Known rows, with every way that one mark hangs from another
temop{dute leto{nider{tunip}} vogirem}: [-2.39  1.14 -1.99 -1.36 -5.15 -7.28 -0.81 -2.29  0.28  3.36 -1.29  0.36
 -0.80 -0.79  5.26 -0.79  4.97  2.85 -1.22 -1.88  0.96 -2.51 -4.84]
tuge{nider{leto tunip{sefim}} nubaz}: [-1.96 -5.62 -0.02 -5.64 -3.39 -7.75  1.58  1.59 -2.35 -0.76 -1.07  0.99
 -0.49  0.90  1.82  0.76  2.75  1.05 -1.39 -0.12 -1.85  2.77 -0.83]
tunip{nider}: [ 0.89  1.58 -1.36 -3.06 -1.83 -2.43 -0.22 -0.90  1.65 -1.87  0.74 -0.01
 -0.59  1.32  1.39 -2.77 -1.52  2.40  1.28  2.19 -1.06  3.07 -5.98]
nider{leto tuge tunip{ladi sefim}}: [-2.12 -3.03 -0.78 -6.87 -0.99 -5.11 -2.88  0.70 -2.64 -2.78 -2.33  2.60
 -0.20  1.00  1.84 -2.23  5.41  6.49 -2.44 -0.48 -1.54  0.08 -1.50]
tuge{nider}: [-0.26 -2.50 -1.56 -2.49 -2.81 -2.36  2.42 -1.99  0.50  0.92  1.95  0.25
 -0.26  2.87  1.49 -2.03 -2.45  4.17  1.58  0.21 -1.20  2.05 -4.37]
tunip{nider{leto tuge{nubaz}} sefim}: [-0.76 -2.81 -0.53 -4.47 -2.49 -7.97 -1.79  3.81 -1.40 -4.16 -2.04  2.27
 -0.66  2.07  1.35 -2.42  3.78  0.94 -0.62  0.80 -0.97  4.22 -3.21]
tunip{ladi nider sefim}: [ 0.40  0.10 -1.57 -7.19 -4.55 -4.17 -0.53 -1.29  0.81 -6.04  0.64  0.98
 -0.56  0.57  1.78 -2.83 -1.46  5.43  0.42  2.25  1.45  4.89 -5.29]
dute{temop{leto vogirem}}: [-2.52  1.63  0.75 -0.13 -4.67 -1.92 -0.60 -4.19  2.45  2.80  1.19  0.91
  0.45  1.35  5.58 -2.70  3.87  4.18  0.77 -2.05  0.14 -1.91 -4.57]
dute{temop{leto}}: [-1.55  0.82  0.44 -0.52 -4.25 -1.30  0.44 -3.82  1.82  2.24  1.54  1.41
  0.67  2.19  2.25 -3.14  3.70  3.95  1.00 -1.10 -0.36 -1.22 -5.12]
tuge{nubaz}: [ 0.09 -1.38 -1.12 -2.08 -4.16 -1.48  2.08  3.04  0.34  0.84  0.06  0.03
  0.26  1.99  2.55 -0.98 -0.48  3.36  1.59  2.26 -2.62  1.01 -2.22]
sefim{tunip{nider{tuge{nubaz}}}}: [ 0.59 -0.40 -1.13  0.95 -3.26 -4.17  0.26  1.77  1.51 -1.38 -0.85  2.40
 -2.37  3.19  1.61 -1.81 -0.93  1.97  1.77  1.39 -1.65  1.49 -3.34]
sefim{tunip{ladi nider}}: [ 1.32  2.08 -1.86 -0.43 -2.85 -1.49 -0.58 -1.66  2.56 -3.03  0.45  1.30
 -1.90  1.56  1.64 -1.82 -2.05  5.35  1.87  1.73  0.32  1.41 -4.86]
vogirem{temop{leto{nider{tunip{sefim}}}}}: [-0.71  0.60 -1.45 -5.84 -5.78 -5.91  0.81 -1.74 -0.26 -2.81  0.13  0.64
  0.30 -1.30  5.23 -2.09  3.10  1.88 -0.65 -2.35 -0.24  0.08 -5.42]
tunip{ladi nider{tuge} sefim}: [-0.08 -1.45 -1.50 -7.41 -4.24 -4.89 -1.30 -0.39  0.04 -5.92 -0.09  2.54
 -0.79  1.78  1.54 -4.00 -0.39  6.24  0.46  1.34  0.99  4.46 -4.60]
nider{tunip}: [-0.38  0.34 -0.84 -3.87 -1.48 -1.68  0.40 -1.67  0.20  0.80  0.07 -0.18
 -0.25  0.55  2.51 -1.26 -0.02  3.78 -0.53  1.82 -2.99 -0.30 -3.43]
tunip{ladi nider}: [ 0.68  1.17 -1.78 -5.36 -3.00 -0.94 -0.81 -0.71  1.83 -3.68  0.86  0.51
 -0.89  0.94  1.49 -2.82 -1.17  5.97  1.63  2.11  0.21  3.21 -5.03]
nider{leto}: [-0.44  0.23 -1.37 -0.36  0.69 -1.52 -1.51  0.82 -0.51  0.44 -0.50 -0.26
  0.72  1.67  1.64 -1.96  3.31  3.80 -0.05  0.20 -2.19 -0.39 -4.10]
vogirem{temop{dute leto{nider{tunip}}}}: [-0.86  0.50 -2.08 -2.57 -6.68 -5.25  0.69 -2.19  0.88  0.10 -0.62  0.56
 -0.36 -0.16  3.82 -1.85  4.62  2.70 -1.30 -3.50 -0.47 -1.90 -5.79]
leto{nider{tuge tunip}}: [-1.63 -2.05 -1.44 -4.70 -1.12 -3.76  0.61  1.08 -2.38  1.49  0.47  1.76
 -1.05  0.72  1.88 -2.71  0.28  3.79  0.00 -0.01 -1.48  0.35 -3.00]
sefim{tunip{ladi nider{leto tuge}}}: [-0.03  0.44 -1.72  0.07 -0.68 -2.95 -3.11  0.34  0.96 -2.98 -1.37  2.88
 -2.00  2.69  0.88 -2.68  2.23  5.35  0.92 -0.22 -0.41  0.53 -3.76]
tunip{ladi nider{leto} sefim}: [-0.15 -0.05 -1.32 -5.99 -2.07 -5.05 -2.62 -0.05 -0.26 -6.01 -0.83  1.04
 -0.30  0.14  1.28 -2.67  2.34  4.59 -0.49  1.11  1.23  4.28 -5.07]
vogirem{temop}: [ 0.77  0.69 -1.08 -2.28 -4.02  0.08  0.86 -1.08  1.83 -1.75  1.04 -0.53
  0.50  1.36  4.24 -2.91 -0.68  4.39  0.64 -1.27 -2.67 -0.35 -4.98]
dute{temop{leto{nider{tunip}} vogirem}}: [-3.59  1.00  0.88 -2.65 -4.13 -3.89  0.05 -3.49  0.55  3.41  1.32  1.25
 -0.37 -0.67  5.59 -2.00  4.10  2.78 -0.13 -2.52  0.78 -1.91 -3.93]
dute{temop}: [-1.54 -0.54  0.84 -0.65 -3.13  0.56  1.34 -2.91  1.49  2.14  2.33  0.82
  0.64  2.47  1.44 -3.06 -0.08  4.72  0.29 -0.58 -1.11  0.02 -4.07]
tunip{nider{leto tuge{nubaz}}}: [-0.57 -1.73 -0.79 -2.69 -1.12 -4.82 -1.87  4.34 -0.45 -1.77 -1.91  1.86
 -1.02  2.62  1.16 -2.37  3.95  1.43  0.64  0.65 -2.25  2.57 -3.02]

Rows
[-0.11  0.95 -1.62 -4.40 -0.68 -1.84 -2.82  0.62  0.64 -3.55 -0.55  0.60
 -0.65  0.87  1.05 -2.46  2.65  5.07  0.82  0.80 -0.10  2.51 -4.70] | tunip{ladi nider{leto}}
[-1.20 -4.67 -0.90 -2.06 -2.66 -4.13  1.77  2.98 -1.02  1.13 -0.14  0.62
 -0.30  2.84  1.31 -0.27  2.07  2.20  1.00 -0.30 -2.02  2.11 -1.70] | tuge{nider{leto} nubaz}
[-1.79 -3.47 -1.10 -5.18 -2.96 -4.64  1.70  4.07 -2.63  1.67 -0.13  1.92
 -1.31  0.83  2.16 -1.63  0.69  2.73  0.36  0.48 -2.05  0.71 -0.99] | leto{nider{tuge{nubaz} tunip}}
[-1.79  1.33 -2.66  0.66 -5.45 -6.36 -0.40 -1.48  0.81  3.22 -0.50  0.36
 -0.34  0.42  4.93 -1.83  3.95  3.65  0.14 -2.10  1.71 -1.93 -5.64] | temop{dute leto{nider} vogirem}
[-0.09 -2.44 -0.69 -5.55 -4.81 -7.07  0.10  2.42 -0.32 -4.22 -0.80  2.22
 -0.88  2.19  1.75 -2.80 -0.17  1.74  0.37  1.93 -0.64  4.86 -3.63] | tunip{nider{tuge{nubaz}} sefim}
[-0.83 -1.80 -1.36 -6.43 -1.98 -5.73 -3.40  0.91 -1.19 -5.93 -1.45  2.54
 -0.67  1.59  0.94 -3.71  3.36  5.39 -0.54  0.21  0.73  3.77 -4.11] | tunip{ladi nider{leto tuge} sefim}
[-0.75 -2.16 -1.16 -5.19 -2.43 -3.47 -2.49  4.60 -0.51 -3.28 -1.89  2.43
 -1.38  2.29  1.03 -2.71  4.12  4.87  0.81  0.48 -0.96  2.62 -1.95] | tunip{ladi nider{leto tuge{nubaz}}}
[-1.24 -3.77 -1.08 -8.00 -4.60 -4.80  1.82 -3.28 -0.58 -2.17  1.06  1.18
 -0.74  0.82  2.11 -1.08 -1.68  5.89 -0.52  0.44 -0.18  2.92 -2.90] | tuge{nider{tunip{ladi sefim}}}
[-0.71 -1.00 -0.99 -7.45 -3.83 -3.31  0.03 -2.00 -0.50 -2.87 -0.10  0.66
  0.08 -0.38  2.80 -1.34 -0.03  6.47 -1.30  1.76 -0.85  1.29 -2.65] | nider{tunip{ladi sefim}}
[-1.29 -0.71 -1.86 -6.23 -2.22 -1.84  1.09  0.39 -1.50  0.12  1.12  0.52
 -0.88 -0.95  2.17 -1.73 -0.70  5.79  0.39  0.88 -0.11  0.73 -2.94] | leto{nider{tunip{ladi}}}
[-0.81  1.12 -1.78 -6.29 -5.60 -2.46  0.17 -1.22  0.30 -2.20  0.22  0.84
 -0.33 -1.19  5.17 -2.31  3.49  4.80  0.62 -2.53 -0.37 -1.03 -4.65] | vogirem{temop{leto{nider{tunip{ladi}}}}}
[-1.99 -3.21 -1.67 -7.98 -3.33 -5.09  0.36  0.68 -3.05 -1.80  0.33  2.46
 -0.96 -0.08  2.11 -2.90  0.07  6.24 -0.66  0.07  0.46  1.73 -2.35] | leto{nider{tuge tunip{ladi sefim}}}
[-0.07  0.33 -0.89 -3.80 -0.81 -6.51 -2.01 -0.34 -0.39 -4.52 -0.78  0.60
  0.11  0.67  1.28 -2.42  2.30  1.05 -0.83  1.11  0.24  4.06 -5.99] | tunip{nider{leto} sefim}
[-2.02 -4.42  0.00 -5.17 -1.89 -7.29 -1.29  3.63 -3.21 -1.27 -2.96  2.22
 -0.25  1.39  2.28 -0.97  5.85  2.22 -2.39  0.22 -3.02  0.52 -0.19] | nider{leto tuge{nubaz} tunip{sefim}}
[-0.33  0.51 -2.61 -0.78 -7.04 -4.33  0.90 -1.56  1.38 -0.04 -0.01  0.47
  0.19  0.84  3.39 -2.72  3.80  3.26 -0.13 -3.55  0.26 -1.40 -6.55] | vogirem{temop{dute leto{nider}}}
[-1.26 -5.36 -0.18 -6.48 -5.88 -7.00  3.58  0.29 -1.13 -0.71  0.17  1.06
 -0.79  1.22  2.38  0.37 -1.24  1.74 -0.40  1.21 -1.66  3.43 -1.29] | tuge{nider{tunip{sefim}} nubaz}
[-1.47  2.22 -2.16 -1.77 -3.34 -4.57 -0.34 -0.56  0.28  1.85  0.50  0.10
 -0.01 -0.63  6.49 -2.25  2.63  3.29  1.89 -0.88  1.06 -1.04 -5.09] | temop{leto{nider} vogirem}
[-1.74 -1.73 -0.62 -3.14  1.42 -3.59 -2.65  1.10 -1.88  0.72 -2.05  1.88
 -0.30  1.76  1.77 -2.05  5.53  3.88 -1.63 -0.54 -3.68 -1.56 -2.16] | nider{leto tuge tunip}
[-1.62 -2.85 -0.70 -3.73 -0.19 -4.28  0.21 -1.45 -1.05  1.04 -0.15  0.50
 -0.72  1.45  1.30 -0.50  2.46  2.74 -0.92 -0.86 -2.25  0.79 -3.24] | tuge{nider{leto tunip}}
[-1.30 -1.19 -1.38 -5.75 -2.44 -5.65  1.65 -0.43 -2.27 -0.71  0.87  0.45
 -0.37 -1.21  2.34 -1.48 -0.99  2.62 -0.99  1.13 -0.04  2.07 -4.04] | leto{nider{tunip{sefim}}}
[-0.19 -1.93 -1.32 -5.88 -4.76 -2.53 -0.46  3.36  0.68 -3.02 -0.59  2.37
 -1.70  2.35  1.52 -2.99  0.19  5.80  1.92  1.66 -0.90  3.32 -2.34] | tunip{ladi nider{tuge{nubaz}}}
[-1.16  2.06 -2.09  1.43 -5.75 -5.19 -1.43 -2.81  2.49  2.51 -1.42 -0.04
  0.26  1.54  5.25 -1.73  4.73  4.59 -0.14 -1.31  0.14 -2.68 -5.44] | temop{dute leto vogirem}
[-1.88 -3.39 -0.25 -3.63 -0.73 -4.46 -1.48  4.26 -2.28  1.07 -2.79  2.07
 -0.53  1.92  2.00 -0.88  5.98  2.63 -1.22 -0.02 -4.30 -0.91 -0.05] | nider{leto tuge{nubaz} tunip}
[-2.79  0.18  0.38 -3.01 -3.80 -3.06  1.11 -3.26 -0.02  2.92  1.57  1.73
 -0.22  0.23  2.18 -2.43  3.87  2.46  0.09 -1.70  0.49 -0.87 -4.40] | dute{temop{leto{nider{tunip}}}}
[-1.34 -1.29 -0.80 -6.48 -1.32 -4.19 -2.16 -0.55 -1.91 -2.84 -1.59  0.86
  0.11 -0.62  2.16 -0.95  4.25  5.67 -2.39  0.52 -1.10  0.54 -2.26] | nider{leto tunip{ladi sefim}}
[-3.06  0.99  0.33 -0.87 -4.42 -3.05  0.26 -2.85  0.87  3.33  1.95  1.05
  0.01  0.44  5.21 -2.83  3.19  3.40  1.06 -2.67  1.64 -1.35 -4.65] | dute{temop{leto{nider} vogirem}}
[-1.24 -3.38 -0.94 -1.23 -1.04 -3.30 -1.10  5.05 -1.74  0.86 -1.93  1.83
  0.13  3.38  1.58 -2.21  4.92  3.63  0.28 -0.19 -3.29 -0.24 -1.00] | nider{leto tuge{nubaz}}
[-1.44 -5.67 -0.54 -8.35 -6.65 -5.82  3.14  0.37 -1.10 -1.96  0.29  1.46
 -1.02  0.93  2.38  0.19 -0.95  4.65 -0.01  1.08 -0.79  3.46 -0.39] | tuge{nider{tunip{ladi sefim}} nubaz}
[ 0.32  1.26 -2.02 -0.17 -7.15 -3.38 -0.07 -2.99  2.74 -0.54 -0.86  0.26
  0.67  1.97  3.80 -2.55  4.37  4.03 -0.37 -3.00 -1.29 -2.12 -6.32] | vogirem{temop{dute leto}}
[-0.04  1.47 -2.11 -2.82 -5.08 -2.67  0.91 -0.65  0.82 -1.26  0.94  0.25
  0.37 -0.08  4.78 -3.03  2.48  2.83  1.46 -2.59 -0.43 -0.65 -6.15] | vogirem{temop{leto{nider}}}
[-1.73 -4.74 -0.19 -4.12 -2.32 -5.26  1.42  2.16 -1.52  1.24 -1.02  0.78
 -1.01  1.55  1.72  0.78  3.06  1.55 -0.39 -0.25 -2.96  1.49 -0.74] | tuge{nider{leto tunip} nubaz}
[-2.14 -0.58 -1.68 -2.37 -4.83 -5.90 -0.03  2.95 -0.78  2.17 -0.67  1.66
 -0.56  0.72  6.46 -2.19  3.91  2.98  2.02 -1.32  0.05 -0.87 -2.76] | temop{leto{nider{tuge{nubaz}}} vogirem}
[-1.99  0.73 -2.16 -1.90 -3.24 -5.27 -1.04  0.23 -0.48  2.00 -0.05  1.41
 -0.40  0.65  6.08 -3.33  3.46  3.94  1.75 -1.73  0.59 -1.42 -4.45] | temop{leto{nider{tuge}} vogirem}
[ 0.54  1.92 -1.65  0.40 -0.79 -2.19 -2.33 -0.56  1.51 -3.02 -0.67  1.40
 -1.76  1.47  1.16 -1.65  1.36  4.73  1.03  0.64  0.07  0.92 -4.58] | sefim{tunip{ladi nider{leto}}}
[-2.02 -4.41 -0.97 -6.48 -4.14 -7.13  1.89  3.44 -3.45 -0.33 -0.26  2.20
 -0.78  0.31  2.30 -1.52  0.48  2.34 -0.63  0.79 -0.95  2.04 -1.24] | leto{nider{tuge{nubaz} tunip{sefim}}}
[ 0.02 -0.34 -1.71 -5.56 -2.83 -1.66 -1.57  0.38  1.07 -3.45  0.06  2.20
 -1.44  2.51  1.17 -4.06 -0.29  6.72  1.48  1.29 -0.40  2.70 -4.31] | tunip{ladi nider{tuge}}
[ 0.54  0.66 -1.92 -0.68 -2.83 -2.09 -1.27 -0.80  2.00 -2.90 -0.23  2.75
 -2.36  3.01  1.38 -2.94 -1.36  6.11  1.89  0.87 -0.10  1.16 -4.09] | sefim{tunip{ladi nider{tuge}}}
